Each row was made from one small tree. Brackets hold a mark, then the marks that hang from it, in the order of their numbers. Every link used is in the known rows. Write each row's tree.
Known rows
[j686 j186 [j951 j363]]: [ -8 -18   2  13   2   3   1  -7  -9  -1  -3  -8   2   6   0 -11 -12  -2
   4   9  -9  11  -8  -5   3   4  -3  -7  -1   3  -1   5 -14  -3 -21  13
 -14   4  -6   5   8  -5  -1  10  -1  13  -1  -3   0  -2  -8 -17 -11  -8
   0  -2  -1  15  17   3 -10   1  -3 -19]
[j673 [j951 j363]]: [ -7 -12  -4  25   0   5   3   4  -4  -6  -2   3  -2   5   4  -7 -17   2
   5   1  -5  14   3 -11   1   2  -9   2   5  -6  -5   0  -9   9 -13   6
 -12  -4 -10   0   8  -6   5   7  -8  12  -4  -1  -1  -5   4   1   8  -3
 -18   0  -7  11 -13   2  -6  -1   1 -13]
[j686 [j186 [j668 j144 [j951 j363]]]]: [  0 -14   5  11  10  -3   6  -7   1  -5  -4  -3  -5  -2   3  -9  -9  -4
  -1   6  -6   3   3  -3  11   7   2  -1   5  -5   5   1  -6  -6   1   3
 -10  -4  -4  15  -3  -3  -6  -1   1   5   2  -6  -1   2  -7  -8  -8   0
   2   0  -7   9  14   7  -8  -4   1  -5]
[j951 [j363 j748]]: [-15 -11  -8  17  -2  12   6   0  -2   7  -1  -1  -7   4   6  -3  -6  -7
   6   1  -4  20  -4  -1  -3  -5  -3  -7   9  -4  -1   3 -13   9 -14   0
 -11  -7   0  11   4 -14  -4   3  -7   1   6   8   5  -2   1   1 -10   4
  -9   7  -6  14 -12   6   0   4   1  -3]
[j148 [j668 j144 j186]]: [ -7 -19   2  19  13  -4   6  -8   2 -11   2   1   4 -13   5  -3   3   0
   3  -4  -1  -1   4  -3   2  -6  -1  -3   9   2   5  13  -1  -6   7  -2
 -13  -3   0   8  -1 -13 -11   3  -3  -4  -2  -7  -1  -1   2  -2  -6   6
 -15   4 -11  12   7  -8  -3   5  -7   2]
[j951 j363]: [-11 -10  -9  22  -2   8   5   5  -3   2   1   1  -3   5   6  -2 -12  -1
   5  -1  -2  21  -2  -2  -4  -4  -3  -5   9  -1  -2   4 -15   5 -12   2
 -13  -9   0   6   2 -11   1   3  -7   6 -11   1   0  -5   1  -1  -9   3
 -12   2  -9  15 -14   6   2   4  -1 -11]
[j748 [j668 j951]]: [ -1  -8  -6   6   5  -4  -6  -5  -3  -2   3   6  10  -6   6  -6 -12   2
   7   4   4  -3   5   0  -3   3 -20   4   5   1   3   2   2   3  -4   0
  -6  -7  -8   3  -7   4   5   2  -6   1   0  -2  -5  12   0   1  -4   5
 -23   7 -15   8  -5   7  -1   0   3   2]
[j363 j748]: [-13 -13  -5  13   4  11  -1  -8   3   4   1  -1  -2  -2   2  -6  -1  -7
   4   0  -4   1  -5  -6   4 -10 -12  -7   8  -5   7   7  -4   7 -12  -4
 -10  -4  -4   8   0  -9  -8   2  -8   0  14   2   8   1   0   5  -5   9
 -10  12  -8   9 -15  -3  -3   0   0   6]
[j148 [j668 j144]]: [ -9 -15  -1  22  10   2   4  -2   6  -8   1   5   3  -8   0   1   2  -3
   2  -7   0  -2   7  -3   4  -9  -8  -5  13   0   2   8  -3  -4   1  -1
 -11  -7  -3   6  -2  -9  -9  -1  -7  -3  -4  -7  -2   0   4   2   0   8
 -16   8 -17  15  -3  -4  -2   6  -6   4]
[j951 [j363 [j748 [j668 j144]]] j543]: [ -8  -7  -2  12  -6  -1   3   8  -6   1   2   3  -8   8   8   2  -2  -3
  15   7  -3  33   3   5 -10  10  -1  -8   1  -8   0  -3 -19   9 -15   6
  -3  -6   5  14   6  -5   1  -4  -4  -2   2   8   7   8  -2  -5  -7   6
 -10  -1  -6  17   0  22 -10  11   5   5]
[j748 [j668 j144 j186 [j951 j543]]]: [  8 -12   5   4   6 -15  -4 -11  -6 -13   3   5   4  -5  12  -7  -4   6
  14  12   0   5   8   9  -5  15  -6   4  -4  -3   7   4   0   4   7  -1
  -3  -4   1   7  -1   5  -1  -2   3  -4   1  -7   2  12  -7  -9  -4   6
 -17  -2  -9  13  16  10 -11   2   2   5]
[j668 j148 j186 [j951 j363 j543]]: [ -5 -10  10   6  -2 -11   7  -2 -11  -4   6   2  -2   6  17  -6   1   3
  12   3   1  28  -4   9  -3   6  11   2  -5  -9   1  -5  -8  11  14  -8
   1 -10   7   0   9  -7  -5  -5   9   0  -7   0   6   3  -7  -8 -12  -4
  -9 -12  10  16  19   1  -8   4   3 -15]
[j668 j148 j951]: [ -8  -7   4  11   4  -1   0  -8   1  -1   3   7   3   2   4  -4  -1  -1
   6  -4   2  -2  -2   4   9  -7  -8   1   6 -10   2  -2   4   7  13 -13
  -2 -12  -6  -7   5  -3  -6  -6   2   0   0  -4   2   3  -2   2  -5   6
 -11   1  -4  14   2  -7  -4  -2   0  -7]
[j668 j144 j148 j951]: [  0  -8  11  16   7  -1   0 -14   7  -9  -2   7  -4   5   2  -1   4  -3
   9  -2  -3  -6   2  10  14   0  -5   2   5 -13   4  -3   6   6  24 -17
  -1 -11  -1  -5   9  -4 -13 -10   3  -5   5  -8   4   4  -8  -3  -2  10
  -6   0  -6  21  14  -4 -10  -3  -4  -3]
[j148 [j668 [j186 j543] [j951 j363]]]: [ -7 -17   6   6   8  -9   9   0  -8  -5   3   0   9  -7  15  -4  -3   1
   3   2   4   9   4  -3   1   1   1   1   1  -2  -1   5  -7   6   6   2
 -11  -4  -2   9 -11  -8  -6   3   3  -5  -2  -5  -2   1   3  -2  -5  -8
 -19  -3   0  10   6  -7  -5  12  -1 -12]
[j748 j668]: [ -4  -6 -11  12   4  -1  -4   0  -2  -1   5   7   7  -8   1  -4 -13   3
   8   1   2  -1   1  -3  -6  -2 -22   3   9   2   2   8  -3  -3 -12   3
  -9  -6  -7   4  -7   1   5   4  -8   3  -6   1  -1   9   6   0  -6   9
 -19   7 -18   7 -11   5   1   1   1   5]
[j748 [j668 j144 j148 [j186 j543]]]: [  4  -2   5   5  11 -13   1  -8  -4 -10   8  12   2  -7   1  -4  -3   4
  13   4  -1  -8  -1   7   2   9 -13  11   1  -9   4   9   2  -6  17  -5
  -4  -1   0   4  -7   0  -8   0   4  -7   0   0  11  10   4  -9  -6  11
  -3  -8 -10  12  13  -5  -9   2  -3   5]
[j951 [j363 [j748 [j668 j148]]] j543]: [-13  -2  -2   9  -6  -1   3  12  -8   6   6   6  -6   8   8   3  -1  -4
  13   3   1  34  -1   5 -12   4  -3  -4   1  -8  -1  -5 -18   9 -13   4
   0  -7   3   8   5  -5   1  -4  -1   0   0  12   8   9   2  -1  -9   5
  -9  -3  -2  15  -1  18  -7  10   7   2]
[j668 j148]: [-11  -4  -1  19   3   4   1  -1   2  -1   7   8  -2  -3  -3  -3  -3  -1
   6  -9   0   0  -6   0   5 -13 -11   0  12  -7   1   4   0  -1   4 -10
  -6 -10  -3  -5   4  -8  -6  -3  -4   3  -5   0   6   0   5   2  -6  10
  -6   2  -8  13  -7  -8   0  -2  -4  -5]
[j148 [j668 j144 j186 j951]]: [ -3 -21   6  12  12  -7   5 -13   1 -13  -1   1   6  -9  11  -5   5  -1
   3   0   1  -4   7   1   6  -3   1  -1   5   0   5   7   4   2  15  -6
 -10  -5  -2   7  -1  -9 -12   1   1  -6   3 -11  -4   2  -3  -2  -5   1
 -18   3  -8  12  14  -7  -5   4  -3   0]
[j668 [j951 j543]]: [ -2 -14   3  10  -2  -3  -4  -2  -4  -5   4   2   5   4  12  -8  -5   2
   6   5   2  12   5  -1   0   1  -4  -6   0  -4   6   2  -8  10  -6  -1
  -5 -10  -3   0   4   3   3  -7  -4   4  -4 -12   0   2  -8  -1   1   1
 -20   5  -4  12  -5   6  -9   4   3  -6]
[j186 j543 [j668 j148]]: [ -3   4   7   4  12 -10   7  11   1   2  10  12  -2  -5  -6  -5  -9   0
   4  -4   2 -10  -3  -4  14   0 -11   7  10 -17   4   6  -5  -6   9   0
  -4  -7  -5   7 -18   3  -2 -13   1   0  -3  -1  13   7  11   2   3   5
   6  -6  -8   2 -10  -6  -7   2   2  -1]

Write each row's tree
[ -3 -11   1   4   3  -2  -5  -9   0  -2  -1   4   0   0   5  -3   2  -4
  12   8  -2   3   6   6   1   7 -12  -2   0  -8   8  -1  -2  10  -3  -2
  -2  -4  -2  11   2   2  -5  -4  -3  -7  19   1   6  12  -5  -1  -1  10
 -14   7 -11  12   4  11 -11   4   5  14]
[j363 [j748 [j668 j144 [j951 j543]]]]
[  1  -4   1  10  10  -9   0 -11  -1  -9   4   9   1  -9   1  -3  -2   4
  13   1  -2  -5  -3   7  -1   4 -12   8   4  -5   5   7   5  -7  15  -9
  -4  -3   0   3  -1  -5  -7   0   2  -4  -1   2   6  10   3  -6 -10  13
  -6  -4 -12  14  14  -2  -3  -3  -2   8]
[j748 [j668 j144 j148 j186]]
[ -1 -10   6  17  10  -5   6 -16   3 -10   3   5  -6  -4   2  -6   4   2
   9  -1  -6  -3  -5   8   7  -3   2   3   6  -9   7  10   4  -3  23 -16
  -6  -5   6   1   8 -12 -16  -2   3  -4  -1  -4  11  -2  -2  -9 -10  12
   3  -5  -5  18  16 -13  -7  -4  -6   0]
[j668 j144 j148 j186]
[-13 -21   1   8   7  -3   9  -6  -5  -1  -2  -3   5  -8  15  -4   3  -4
   2  -1   3  13   3  -2  -1  -5   3  -3   4   1   0   3  -3   8   3  -1
 -10  -6  -2  12  -4 -14  -8   6   1  -6   6   2  -3   3   1   1 -11  -6
 -20   3  -1   8   8  -3   0   8   1  -5]
[j148 [j668 j186 [j951 [j363 j748]]]]
[ -3  -8  -3   6  -3  -8  -2   5  -8  -1   4   6   6   2  11  -1 -11   3
  12   6   5  20   7   4 -11  10 -11   1   1  -2   0  -3 -10   8  -9   6
  -3  -9  -3   5  -3   4   8  -2  -2   2  -7   2  -3  12   0  -2  -5   2
 -23   0 -10  12  -2  18  -5   7   6  -2]
[j748 [j668 [j951 j363 j543]]]
[ -6 -10   5   9   2  -6   7 -10  -7  -2   3   3   0   2  13  -6  -3   1
   9   1   0  14  -6   9   2   1   6   4   0  -7  -1  -2   1  10  19 -13
  -5 -10   2  -1   6 -11  -8   1   7  -1  -2   2   2   1  -4  -6 -15  -2
  -8  -9   6  15  16  -6  -3  -1   1 -15]
[j668 j148 j186 [j951 j363]]
[  4  -7   5   5   9 -12   0 -16  -2 -10   2  10   2  -6   5  -4  -1   3
  13   4   0  -7   3  11   2   8 -10   9   0  -7   4   1   9   0  22 -11
  -1  -5  -1   2   0  -1  -8  -1   4  -7   4  -2   3  12  -2  -6  -9   9
 -10  -3  -9  13  21   0  -6  -3  -1   4]
[j748 [j668 j144 j148 j186 j951]]
[  2  -3   7  -4   8 -16   1  -7  -8  -5   8   9   9  -8   7  -8  -6   4
  12   5   5  -6  -1   5   1   8 -15  12  -3  -7   2   3   4   1  15  -5
  -3  -2  -5   1 -11   4  -4   0   6  -5   1   0   5  14   3  -6  -7   2
 -12  -7  -3   7  11  -6  -7   2   2  -2]
[j748 [j668 j148 [j186 j543] j951]]
[-16 -17   2  10   0  -2   5   7  -4   0   1   1   4   1  13   2   4  -5
   4  -3   5  22   7  -2  -3  -3   0  -9   4  -3   0  -3 -11  11  -7   4
  -6  -8  -3   8   0  -7  -4  -2  -2  -3   1   0  -4   5   0   3  -2  -5
 -23   4  -3  12   1   8  -5  13   3  -3]
[j148 [j668 [j951 [j363 j748] j543]]]
[ -3 -16   3  16   1   6   3 -13   3  -3  -8   0  -7  10   9  -2   0  -6
   9   7  -7  10   5   8   9   7   2  -5   3 -10   3  -2  -5  16   7  -7
  -7  -8   2   9   9  -7  -9  -4  -1  -7  14  -3   2   2 -11  -4  -4   5
 -10   3  -6  20   7   9 -10   1  -1  -3]
[j668 j144 [j951 [j363 j748]]]
[ -4  -5   9   6   8  -9   5  -6  -5  -6  11   5   2  -6   3 -10  -3   2
   8   0   0  -3  -9   0   6  -2  -5   7   2 -10   5  11  -1  -1  14  -9
  -7  -2   0   1  -5  -5 -11  -1   4  -1  -2  -2  16   0   4  -6  -7   4
   2  -9   2   9   4 -20  -7   3  -4  -8]
[j668 j148 [j186 j543]]
[ -5 -14   9   6   4  -3   2  -4 -11  -2   1  -7   5   7   0 -12 -12  -2
   6  13  -9   8  -7  -5   7  10  -5  -4  -5  -2  -1   8 -17  -3 -19  17
 -15   6  -7   6  -1   0  -2   7   1  10   1  -6   8  -2  -7 -20  -5 -10
   4  -8   3  13  17  -1 -17   7  -4 -22]
[j686 [j186 j543] [j951 j363]]
[-12 -13  -3  21   0   8   2   1  -4  -2  -5   1  -6   6   5  -7 -11  -2
   6   2  -6  14   2 -10   2   0  -9   0   2 -10  -4  -2  -9  12 -15   5
 -11  -3  -9   4  10  -9   0   7  -7   8   9   3   3  -3   3   3   7  -3
 -16   3  -5  10 -11   3  -8   0   3  -7]
[j673 [j951 [j363 j748]]]
[-14 -10  -2  15  -8   4   3   9  -6   4   3  -1  -8  10  10  -1  -3  -4
  10   4  -2  37  -1   0  -9   2   3 -11   2  -7   1  -1 -22  13 -20   5
  -6  -7   4  11   8  -7   0  -3  -6   2   0   5   8   0  -2  -1  -6   2
 -10   1   0  16  -9  14  -8  10   5  -3]
[j951 [j363 j748] j543]
[ -1   2  10   0   8 -12  11  10  -3   3   6  10  -2   2   2  -3  -9   0
   7   0   2   1   0   2  13   8  -4   8   6 -19   0  -3  -6   5  15  -1
  -2  -9  -5   8 -16   3  -1 -14   5  -1  -1   0   8   9   6   0   1  -1
   3 -12  -1   6  -2   1  -9   3   4  -9]
[j186 j543 [j668 j148 [j951 j363]]]
[ -3 -12  -3   7   9  -1  -1 -15   0  -2  -1   2  -2  -8   4  -7   1  -3
  11   7  -5  -4  -1   2   0   2 -12   1   3  -4   7   9   2   1  -1  -5
  -7   0   0  14  -1  -5  -9   5  -4  -7  19   5   8   8  -1  -2  -9  12
  -9   7 -11   8   4   2  -5  -1   0  14]
[j363 [j748 [j668 j144 j186]]]
[-13 -16  -2  15   4   1   6   3  -2  -1  -1   2   7  -3   9   1  -2  -3
   1  -6   5  11   6  -3  -1  -7  -4  -5   9   2  -3  -1  -6   6  -2   2
 -10  -9  -6   4  -3  -8  -3   1  -4  -1  -5  -3  -9   2   3   4  -4  -4
 -24   4  -8  13  -2   2   1   9   0  -8]
[j148 [j668 [j951 j363]]]
[ -4 -17   7  14   7  -5   1  -1   3 -12   2   4   5  -2   7   1   6  -3
   4  -3   2   7  12   0   4  -1  -2  -7   4  -4   3   1  -4   4   4  -1
  -5  -8  -2   3   1  -3  -6  -8  -2  -5  -2 -12  -3   3  -3   0   2   3
 -20   6  -9  17   7   4 -10  10  -2   2]
[j148 [j668 j144 [j951 j543]]]
[ -5  -8   2   5   3  -6   6   7  -2   4   1   3  -6   3   9  -4  -6  -1
   5   3  -1  17   4   1   3   5   2  -4   7 -11   5  -4 -10   9  -3   4
  -2 -10  -2  15  -6   0   5 -11  -1   2   3   1   1   9  -2   3  -2  -2
  -6   0  -4   4  -5  17  -6   2  10   1]
[j186 [j668 [j951 [j363 j748] j543]]]
[  5  -9   2   9   3  -9  -6  -4  -1  -9   3   8   3  -1   7  -2  -5   3
  12   8   0   4  10   6  -3  12 -13   0   0  -6   5   0  -3   5   1   1
  -1  -7  -3   4   0   7   1  -6  -3  -3  -1  -7   0  13  -5  -6   0   9
 -20   3 -14  15   6  15 -10   3   2   7]
[j748 [j668 j144 [j951 j543]]]
[ -6 -12   0  23  -5  -1   1  12  -8  -8   1   5  -4  10   7  -7 -14   4
   8   3  -3  27   6 -10  -5   5  -4  -1   0  -9  -3  -3 -16  10 -18  11
  -8  -6  -7   0  12  -2   7   1  -6  13  -9  -5   1  -3   2  -1  11  -5
 -18  -3  -3  12 -10   9 -13   5   4 -12]
[j673 [j951 j363 j543]]
[ -1  -5   7  -1   8  -8   7   6  -3   5   2   4  -2   2   7  -6 -10  -2
   5   6  -2   2   3  -2  12  10  -5   3   4 -15   3   0  -9   8   3   3
  -6  -6  -5  16 -19   4   0 -11   0  -2  10  -1   7   8   2   2   3  -3
  -1  -3  -3   2  -8   7 -10   5   6  -3]
[j186 j543 [j668 [j951 [j363 j748]]]]
[ -4 -17   6  12  15  -8   6  -5   0 -13   5   3   5 -11   6  -4   2   0
   4  -1   0  -4   4  -3   5  -1  -3   0   6  -3   5  14  -3  -4  10   0
 -13  -1   0  10  -9  -8 -13   1  -2  -7  -1  -9   5   0   3  -5  -2   3
 -10   0  -9  13   7 -11  -8   9  -7   0]
[j148 [j668 j144 [j186 j543]]]
[  2  -4   5   2   7 -11   8  10  -3   1   4   6   0   1   6  -6 -15   1
   3   5   1   2   4  -2  11  11  -4   5   6 -13   1   2  -9   5   4   5
  -7  -8  -5  12 -19   6   3 -12   0   0  -1  -5   4   7   1   1   3  -3
  -3  -5  -6   4  -9   6  -8   5   5  -7]
[j186 j543 [j668 [j951 j363]]]
[  6 -10  20   4  10 -14   4 -18  -2 -13   4   6  -1   1   7  -8   6   2
  12   6  -4 -10   0  10  16  10   2   8  -6 -17   6   5   6   5  33 -16
  -3  -3   3   0   2  -1 -18  -8  10 -10   8 -11  12   3  -8 -10  -2   4
   2 -11   3  17  25 -15 -16   1  -5  -7]
[j668 j144 j148 [j186 j543] j951]
[ -1 -10  10   1   9  -9   5   4  -9   0  -1  -3   1   4  -1 -12 -15  -1
   4  12  -8   4  -6  -7  11  14  -4  -2  -1  -6   0   6 -16  -8 -14  18
 -12   6  -9  13 -10   3   2   1   3  11   1  -3   7   3  -3 -16  -4 -11
  11  -9   0   7  17   4 -16   4   1 -16]
[j686 [j186 j543 j668] [j951 j363]]
[ -1  -2   3  16  12  -5   7  -1   9  -3   2  11  -9  -4  -6  -2  -3   0
   4  -6  -3  -9   0   3  13  -3  -6   3  15 -14   5   4   2  -6  16  -9
  -3 -10  -2   6  -4  -3  -5 -13  -2   1  -2  -2   7   5   4   2  -2  13
   7  -1 -14   9  -1   1  -3  -7   1   7]
[j186 [j668 j144 j148]]
